What can hang from each mark
pepi: vetib
luvad: rabon vetib
kapob: luvad pepi
rabon: luvad vesus
vesus: kapob nisi rabon vetib
vetib: pepi vesus

Known rows, with every way that one mark hangs from another
rabon{luvad vesus{nisi vetib{pepi}}}: [-0.629 -2.600 -0.372 -2.138  1.314 -0.036  0.578 -1.303  0.235 -0.258
  1.791 -0.311  1.320  4.236 -1.840 -0.273  2.107 -0.857 -0.170]
pepi{vetib{vesus{kapob{luvad}}}}: [-0.314  0.132 -1.644  0.521  1.368 -0.058  0.160 -0.848  0.864 -2.879
 -0.420 -1.363  0.513  2.011  0.597 -1.912  1.272 -0.200  0.178]
kapob{luvad{vetib{vesus{rabon}}} pepi}: [-0.249  0.884  0.443  1.704 -0.049  0.068  0.742 -0.004 -2.151  0.356
 -4.950  0.547  1.338  1.003 -0.155 -0.424 -0.694  0.861  1.676]
kapob{luvad{rabon vetib}}: [ 0.274  0.181 -0.904  2.883  0.177 -0.402  0.996  0.347 -1.717 -0.692
 -2.877  0.369  0.961  0.664  0.346 -1.524 -1.172  1.716  0.541]
vesus{nisi vetib{pepi}}: [-1.887 -0.254 -0.167 -2.575  0.180  1.123  1.144  0.094 -1.904  0.643
  0.885  0.158  0.158  2.447  0.506  1.766  2.437 -0.734  0.152]
vetib{pepi vesus{nisi}}: [-1.827  0.387 -0.698  1.267  2.167  2.348  1.408 -0.437  0.402  1.713
  0.432 -0.436  1.112  4.218 -0.067  1.776  1.303 -0.022 -1.195]
vesus{kapob rabon vetib}: [-1.113 -1.039 -0.112 -5.222  0.569 -0.707  0.314 -0.026 -1.135  0.339
  0.807  0.357 -1.174  0.130  1.009 -5.733  1.364 -0.215  2.182]
vesus{kapob}: [-0.759 -0.229 -0.376 -0.185  0.395 -0.477 -0.197  0.139  0.168  0.279
 -0.105  0.141 -0.633  0.384  0.281 -3.041  1.437 -0.289  1.016]
rabon{vesus{kapob nisi vetib{pepi}}}: [-1.365 -0.954 -0.594 -1.516  1.443  0.782  0.747 -0.515  1.182  1.622
  1.006 -0.196  0.735  2.677 -1.229 -1.605  2.459 -0.362  0.082]
vesus{nisi rabon}: [-0.714 -0.400  0.153 -2.141  0.364 -0.310  2.762 -1.011 -0.870  0.106
  0.203 -0.241 -0.541  1.273  0.374  0.961  1.462  0.307  1.336]
luvad{rabon{vesus{kapob}} vetib{pepi}}: [-0.096 -1.034 -0.080  5.099  0.758  1.585  0.869  0.028  0.722  0.117
  0.834  0.006  0.960  1.888 -0.079 -1.545  0.914  1.071 -0.613]
rabon{luvad vesus}: [ 0.699 -2.428 -0.263 -0.310  1.199 -0.829 -0.221 -1.395  1.582 -0.736
  1.192 -0.418  1.181  2.529 -2.187 -1.504  0.414 -0.346 -0.255]
vesus{nisi vetib}: [-1.297 -0.294  0.441 -2.944 -0.027 -0.244  0.979  0.072 -1.906  0.055
  1.118  0.054 -0.047  1.930  0.359  0.662  2.228 -0.647  1.294]
rabon{luvad vesus{kapob vetib{pepi}}}: [-0.556 -2.782 -0.710 -2.219  1.496 -0.290 -0.719 -0.952  0.914 -0.104
  1.597 -0.062  0.868  3.265 -1.647 -3.903  1.811 -0.897  0.052]
rabon{luvad vesus{kapob}}: [ 0.160 -2.555 -0.510 -0.423  1.454 -1.154 -0.368 -1.296  1.707 -0.515
  1.125 -0.305  0.732  2.749 -1.985 -3.586  1.433 -0.596  0.440]
rabon{luvad}: [ 0.194 -1.801 -0.037 -0.740  0.117 -1.173 -0.281 -0.705 -0.818 -1.677
  0.728  0.033  0.092  1.832 -0.407 -0.820  0.658 -0.706  0.428]
vetib{pepi vesus}: [-1.259  0.352 -0.823  1.300  2.132  2.485  0.261 -0.170  0.872  1.678
  0.301 -0.290  1.128  3.010 -0.057  0.305 -0.026  0.126 -1.696]
pepi{vetib{vesus{kapob nisi rabon}}}: [-0.640 -0.227 -1.077 -0.447  1.445 -0.036  1.367 -1.388  0.805 -2.921
  0.856 -1.569  0.001  2.581  0.874 -1.092  2.434 -0.363  0.817]
luvad{vetib}: [ 0.124 -0.399  0.660  2.453 -0.156  0.193 -0.398 -0.102 -1.353 -0.614
 -0.489  0.252 -0.408 -0.140  0.499 -0.387  0.133 -0.408  0.074]
vetib{pepi vesus{kapob rabon{luvad}}}: [-1.614 -1.012 -1.073 -0.666  2.645  1.462  0.787 -0.832  0.523  1.127
  0.572 -0.211  0.374  3.828  0.208 -3.049  1.027 -0.048 -0.337]
vesus{kapob{luvad} nisi rabon vetib}: [-2.008 -0.603 -1.023 -5.413  0.946 -1.274  2.262 -0.379 -2.562  0.563
 -1.407  0.366 -0.704  1.961  0.801 -4.319  2.370  0.259  2.997]
kapob{luvad pepi{vetib}}: [ 0.068  1.048 -0.766  0.389 -1.054 -0.293  0.637 -0.197 -1.138 -2.197
 -4.602 -0.242  1.430  0.233  0.054  1.432  0.402  0.479  1.247]
rabon{luvad{vetib} vesus}: [ 0.761 -2.708  0.268  1.415  1.108 -0.665 -0.505 -1.453  0.676 -1.165
  0.862 -0.252  0.896  2.426 -1.872 -1.767  0.502 -0.646 -0.210]

Rows
[ 0.862 -0.981  0.714  4.796  0.367  0.486  0.822 -0.082  0.624 -0.671
  1.111 -0.170  1.083  1.191 -0.369 -1.195 -0.011  1.292  0.064] | luvad{rabon{vesus} vetib}
[-1.748 -0.692 -0.185 -4.659  0.488  0.956  2.273 -0.514 -2.013  0.733
  0.898  0.132 -0.382  1.992  0.884  0.538  2.015 -0.180  0.749] | vesus{nisi rabon vetib{pepi}}
[-1.539  0.561 -0.208  0.926 -0.325 -0.845  2.393  0.262 -1.519  0.246
 -2.674  0.314  0.699  2.569  0.154 -0.458  3.010  0.767  2.992] | vesus{kapob{luvad{rabon} pepi} nisi}
[-2.288 -0.058 -0.966 -0.299  2.593  1.931  2.052 -0.761  0.396  2.033
  0.340 -0.367  0.312  4.158  0.386 -1.140  2.026  0.130 -0.096] | vetib{pepi vesus{kapob nisi rabon}}
[-1.748  0.151 -1.799 -0.388  2.794  1.751  1.171 -0.490  0.444  2.076
 -1.536 -0.075  0.696  3.049  0.262 -3.154  0.075  0.746 -0.515] | vetib{pepi vesus{kapob{luvad} rabon}}
[-1.521  0.171 -0.102  0.620  2.129  0.106  1.052 -0.389  0.459  1.033
  0.680 -0.502  0.345  3.720 -0.065 -1.912  2.011 -0.148  1.152] | vetib{vesus{kapob nisi}}
[-0.832 -0.797 -0.337 -1.373  1.186  1.133  0.868 -0.608  1.062  1.424
  1.070 -0.322  1.203  2.396 -1.418  0.562  1.436 -0.173 -0.585] | rabon{vesus{nisi vetib{pepi}}}
[-0.275  0.511  0.810  0.279 -0.468  0.437  1.142 -0.730 -0.093 -2.022
 -0.777 -0.808  0.903  1.635  0.317  2.133  2.034 -0.241  1.484] | kapob{pepi{vetib{vesus{nisi rabon}}}}
[-1.062  0.003 -1.381  1.028  0.713 -0.111 -0.001  0.170 -1.203  0.430
 -2.881  0.501 -0.208  0.652  0.375 -3.424  0.700  0.124  0.624] | vesus{kapob{luvad{vetib{pepi}}}}
[-0.345 -2.815  0.098  1.261  1.387 -1.069  0.472 -1.652  0.214 -0.904
  0.973 -0.309  0.397  3.871 -1.654 -2.407  2.847 -1.003  1.011] | rabon{luvad{vetib} vesus{kapob nisi}}
[-0.082  0.865  0.417  2.024 -1.024 -0.126  0.325  0.305 -2.550 -0.089
 -5.251  0.775  1.141  0.036 -0.163  0.602 -0.368  0.578  1.495] | kapob{luvad{vetib} pepi}
[-0.784 -0.998 -0.696 -1.475  1.383  0.911 -0.383 -0.250  1.719  1.611
  0.845 -0.068  0.777  1.450 -1.245 -3.075  1.113 -0.215 -0.400] | rabon{vesus{kapob vetib{pepi}}}
[-1.287 -0.206  0.914 -2.731 -0.661 -0.375 -0.725  0.820 -1.384  0.342
 -0.197  0.632 -0.174  0.543  0.513 -3.184  2.344 -0.824  2.482] | vesus{kapob{pepi} vetib}
[-0.178 -2.842 -0.290 -2.513  1.379 -1.252 -0.821 -0.980  0.873 -0.548
  1.736 -0.112  0.719  2.905 -1.749 -4.656  1.631 -0.876  0.844] | rabon{luvad vesus{kapob vetib}}
[-2.133 -0.124  1.061 -2.780 -0.584 -0.576  0.852  0.408 -2.158  0.382
  0.032  0.449 -0.198  2.238  0.488 -1.043  4.237 -1.037  3.206] | vesus{kapob{pepi} nisi vetib}
[-1.171 -0.681 -1.151 -5.346  0.854 -1.095  0.643  0.058 -1.816  0.537
 -1.635  0.559 -0.664  0.239  0.797 -6.448  0.455  0.455  2.280] | vesus{kapob{luvad} rabon vetib}
[-1.432  0.397 -0.783  1.152  2.235 -0.220  1.716 -0.202  0.084  0.892
 -0.577 -0.383  0.970  4.069 -0.061 -2.552  1.379  0.823  1.370] | vetib{vesus{kapob{luvad{rabon}} nisi}}
[-0.188 -0.291  0.966  5.013  0.928  0.507  1.604  0.050 -0.802 -0.757
  1.315 -0.265  0.893  3.122  0.720 -0.568  0.850  1.093  0.881] | luvad{rabon vetib{vesus{nisi}}}
[-0.317  0.101 -0.857  0.655  1.104  0.249  0.877 -1.172  0.810 -3.113
  0.932 -1.606  0.558  2.633  0.581  0.947  1.965 -0.473  0.011] | pepi{vetib{vesus{nisi}}}
[ 0.407  0.454  0.431  3.651 -0.679  0.028  1.177  0.311 -1.087 -0.099
 -4.061  0.496  2.191  0.952 -0.724  0.041 -0.442  1.745  1.496] | kapob{luvad{rabon{vesus} vetib} pepi}
[-0.629 -0.745 -0.359  0.270  1.382 -0.113  1.072 -0.898  2.017  1.176
  0.539 -0.465  0.589  2.136 -1.583 -1.279  2.085 -0.034  0.500] | rabon{vesus{kapob nisi}}
[ 0.258 -0.938  0.116  5.191  0.558  1.827  0.983 -0.042  0.629 -0.034
  0.922 -0.046  1.311  1.722 -0.219 -0.104  0.176  1.256 -1.042] | luvad{rabon{vesus} vetib{pepi}}
[-0.241 -0.833 -0.448 -1.342  1.105  1.250 -0.257 -0.337  1.558  1.396
  0.926 -0.143  1.217  1.195 -1.444 -0.962  0.107 -0.002 -1.109] | rabon{vesus{vetib{pepi}}}
[-0.324  0.660  0.820  0.994 -0.569  0.472  0.746 -0.517 -0.028 -2.062
 -0.781 -0.807  1.097  1.823  0.196  2.587  2.133 -0.440  1.284] | kapob{pepi{vetib{vesus{nisi}}}}
[-2.369  0.237 -0.954  1.134  2.444  2.018  1.272 -0.340  0.482  1.919
  0.372 -0.328  0.653  4.451  0.135 -0.312  2.313 -0.241 -0.508] | vetib{pepi vesus{kapob nisi}}
